Known rows, with every step that occurs:
Q G T: [  7   4  -2   4  -8  -8  -7   5  16   7   7   9  10 -17   8  -2  -6  -6
   4   3  14  -8 -20   1   7  -1]
Q G X F: [ 15   3  -7   1  -5  -8  -4   0  15   8  -6 -28  -1  -5   9 -17   8   1
  14 -16  -6  -5  -2   8  -4  -4]
S U G V: [-14  -7   6   0  -8   1  -2 -10 -11   8  23  35  -9  15  -2  -1   7   1
  -2   2   0  11   7  -4   4   9]
F U G X: [-10  -9   9  -7  -5  22   7   8  -7 -12  -4  35  -4  15  -1 -10   6  -3
   8  -8 -13  11  18  19   1   6]
T S U P Q G X: [ 10  11  -9  -7   4 -11  -1   0  -3 -22  14 -13 -11  -5 -17   4   2   4
   0  -6  -7  15  29  -2  -4  -3]
X F U: [ -3 -12   7   0  -4   9   5 -16  -8  18 -34 -18   5 -10  13   7   0   5
  -6   5  -1  -5 -16   3   3  -5]
F U P: [-15  -9  -2  -3  -2   7   5 -11 -17 -11 -30  13   5  -7   8  20  -3   0
  -8  10  10   7  -3  -3   7  -4]
P Q G X: [  5  18   3 -12 -19   2 -10   0   1 -15  20  -2   2 -22  -8 -16   5   1
  21 -14 -10   7  18  10  -9   7]
X F: [  0   0   6   2  -2  -4  -1 -11   2  18 -22 -27   7  -6  14  -2  -1   4
   0   1   1 -12 -18   2  -2  -2]
F U G: [-12 -10   9  -4  -2  20   2   0 -10  -3 -11  43   4  23   8  -1   1  -4
   0   7  -5   8   0   8   2   5]
G Q P: [-10   8  11   3  -9 -11 -12  10   1   1  12   3  10  -3   0 -12   4  -9
  12   4  -2  -2   1 -18  -8  13]
U S: [ -7  12  12  -5 -19   1 -14 -15  -2   9  -3  -4  12  12  13   5   0  -6
   3   7   7  17   9  10  -4  10]
S U: [-15  -1  22  -1 -10  -1  -7  -9 -13  11 -10   6  -3 -28  -3   8  -4   7
 -11   7   2   1  -8   6   5   2]
S U P Q G X F: [  5   4 -20   0   6 -13   3  -6  -8  -7  -4 -36 -11   0  -9   6  11   9
   2 -14   0  -7   7 -12  -3 -10]
T S U P Q G: [  6  11 -10  -4   9 -11  -7  -8  -7 -12   7  -6  -2  -1  -9  13  -3   3
  -9   8   1  13  10 -12  -4  -4]
V N: [-11   5  21  -4   3  12  -7  -1  -2   3  -3 -17   6 -67  -1  -7  -8   7
 -14   5  -6  -3  -5  17  -1  10]
Q G T S U: [ 16  -1   4   7   4 -13  -4   5  14  13  10   0  -1 -14  -4   7 -10  -2
 -14   8   6   3 -13  -1   7  -7]
S U P Q G: [ -6  10 -11  -3  -3  -8 -10 -11 -15 -12   4   4  -2  -7  -7  16   2   4
  -4   5   9   4   1 -16   0  -4]
U P Q G T S: [ 17  12 -22   0  11 -12   3   5  14 -15  19  -7   9   4  -2   8  -9  -5
   1   7  13   3   0 -11  -2  -5]
F X: [-12   3  12  -6 -19  11  -1   1  -5  -3 -12  14  -2 -13   6 -12 -13   3
   5  11  -4 -12  -5  10  -7  16]
G T: [ -4   1  10   4  -8  -4   2   4   8   7  -1   3   9 -24   3   2 -10  -3
  -2   5  12  -9 -21   7   8   0]
U G Q: [ -8   4   3  -4  -6  15  -7  11   8  -1  17  30   3  34  -2 -23   5 -10
  22   1  -6   4  19  -2  -9   7]
P Q G X F: [ 14  13  -8  -5  -7  -3  -4  -4   6  -2   7 -33   0  -9  -1 -16   9   5
  19 -18 -10  -6   9   4 -11   0]
S U P: [-17  -4   5   2   4  -8  -2  -9 -16  -3 -18   5  -3  -9  -1  21  -3   5
 -15   9  12   0  -8  -7   8  -5]
G T S: [ 11   2  10   3   4  -6   4   7  16   4   2  -5   9 -17   2   1 -15  -3
  -5   8   5   0 -10  10   4   1]

Rows:
[ 15   9   2   1  -2 -10  -4   1   6   3  25  -5   0 -19 -13   6 -10   2
  -9   7   2   1  -1  -5   0  -3] => P Q G T S U
[ -4 -13  -7   2   2  24   6   1   1  14 -11   5   0  50   5 -11   9  -5
  11   1  -8   0  11  -9  -5  -1] => X F U G Q
[  2 -19  -8   9  12  12  16   4   4  16 -15   9   4  33  12   3  -1  -4
  -6   2   6 -16 -24  -2   7  -8] => X F U G T
[ 11  -9   5   2  21  -1   9   8   6   6  -2 -16 -15  35  -4 -12   7   4
  -3 -11 -20  -2  12  11  -4  -1] => T S U G X F
[  9  -2   2   4  14   2   6  17  19  -1  14  25   6  30   4  -7 -10  -9
   0   7   1  -1  -7   7   0   3] => U G T S
[  1 -12   7  -1  -6   8  10  -7  -5   7 -28 -26  -3 -15   4  -2   5   6
   1 -11 -10  -1   1  13   1  -4] => G X F U
[ -2  -6   9  -1  17   8   0  -4  -3   5  32   4 -11 -23 -12  -8  -1   5
 -21   4 -15  17  20   6  -1  13] => T S U G V N
[ -4 -15  -1   2   7  16   7  -5  -6  12 -23  11   3  37  15  -1   5  -1
   0   2  -4  -5 -11   1   1  -2] => X F U G
[ -2   6 -15   5   1 -12   0  -1  -5  -8  11   2   0 -12  -9  20  -4   2
  -9   5  20  -8 -11 -18   8  -8] => S U P Q G T
[ 13  -4 -15   9  16 -19   3   5  11  -1   2  -3  -3   0  -2  19 -10  -4
 -19  11  16   2 -11 -12  10 -13] => Q G T S U P
[  1   1 -21   1  -4   3   6  -3  -6 -14   0  12   8  -6   0  21  -5  -4
  -2   7  17   1  -7 -15   6  -7] => F U P Q G T
[ -3 -10   6   4  12   2   5   5  -2   9  -6  -7 -15  24  -4  -9  10   5
  -1 -14 -11 -10   2   7   0  -2] => S U G X F
[-11   4   4   4   4  -4 -11  19   4  -7  24  32   7  41   2 -22  11 -14
  18   1  -6  -5   3 -18 -11  15] => U G Q P
[-10  -8   9   8   7   2   3  10   1   7  10  33  -3  11  -4   4  -5  -2
 -10   4  10 -13 -17   2   9  -1] => S U G T
[  0   5  -4   3  12 -12  11   0  -7 -10   7 -14  -2  -9 -15  24 -12   4
 -18  10  10  -1  -2 -10   4  -5] => G T S U P Q
[-12  -5  16  -3  -2   6   0  10  -6  -7   8  25 -13  13 -10 -10   7   1
   2 -10 -11   2  14  14   1   6] => S U G X
[  9 -12 -23   2   6  -3   7  -4   0  -4 -29 -23  -3  11  10   7   9   0
   2 -11   0   1   2  -4   4 -12] => Q G X F U P
[ 11   2  -7  -6 -12   8   3  -9  -4   0  -7 -25  -2 -13  -1  -6   9   6
  12 -14 -11   1  11   2  -6  -2] => P Q G X F U
[  5   7   5  -5 -15  -4 -10   5  10  -4   6   3   0 -20   2 -16   4  -2
  15 -12  -5   7   8  15  -2   3] => Q G X
[ 11  11 -26  -2   4 -10   2  -4   5 -14  -1 -36  -1   6   0  -4  10   3
  15 -16   1  -6   8  -8  -9  -5] => U P Q G X F
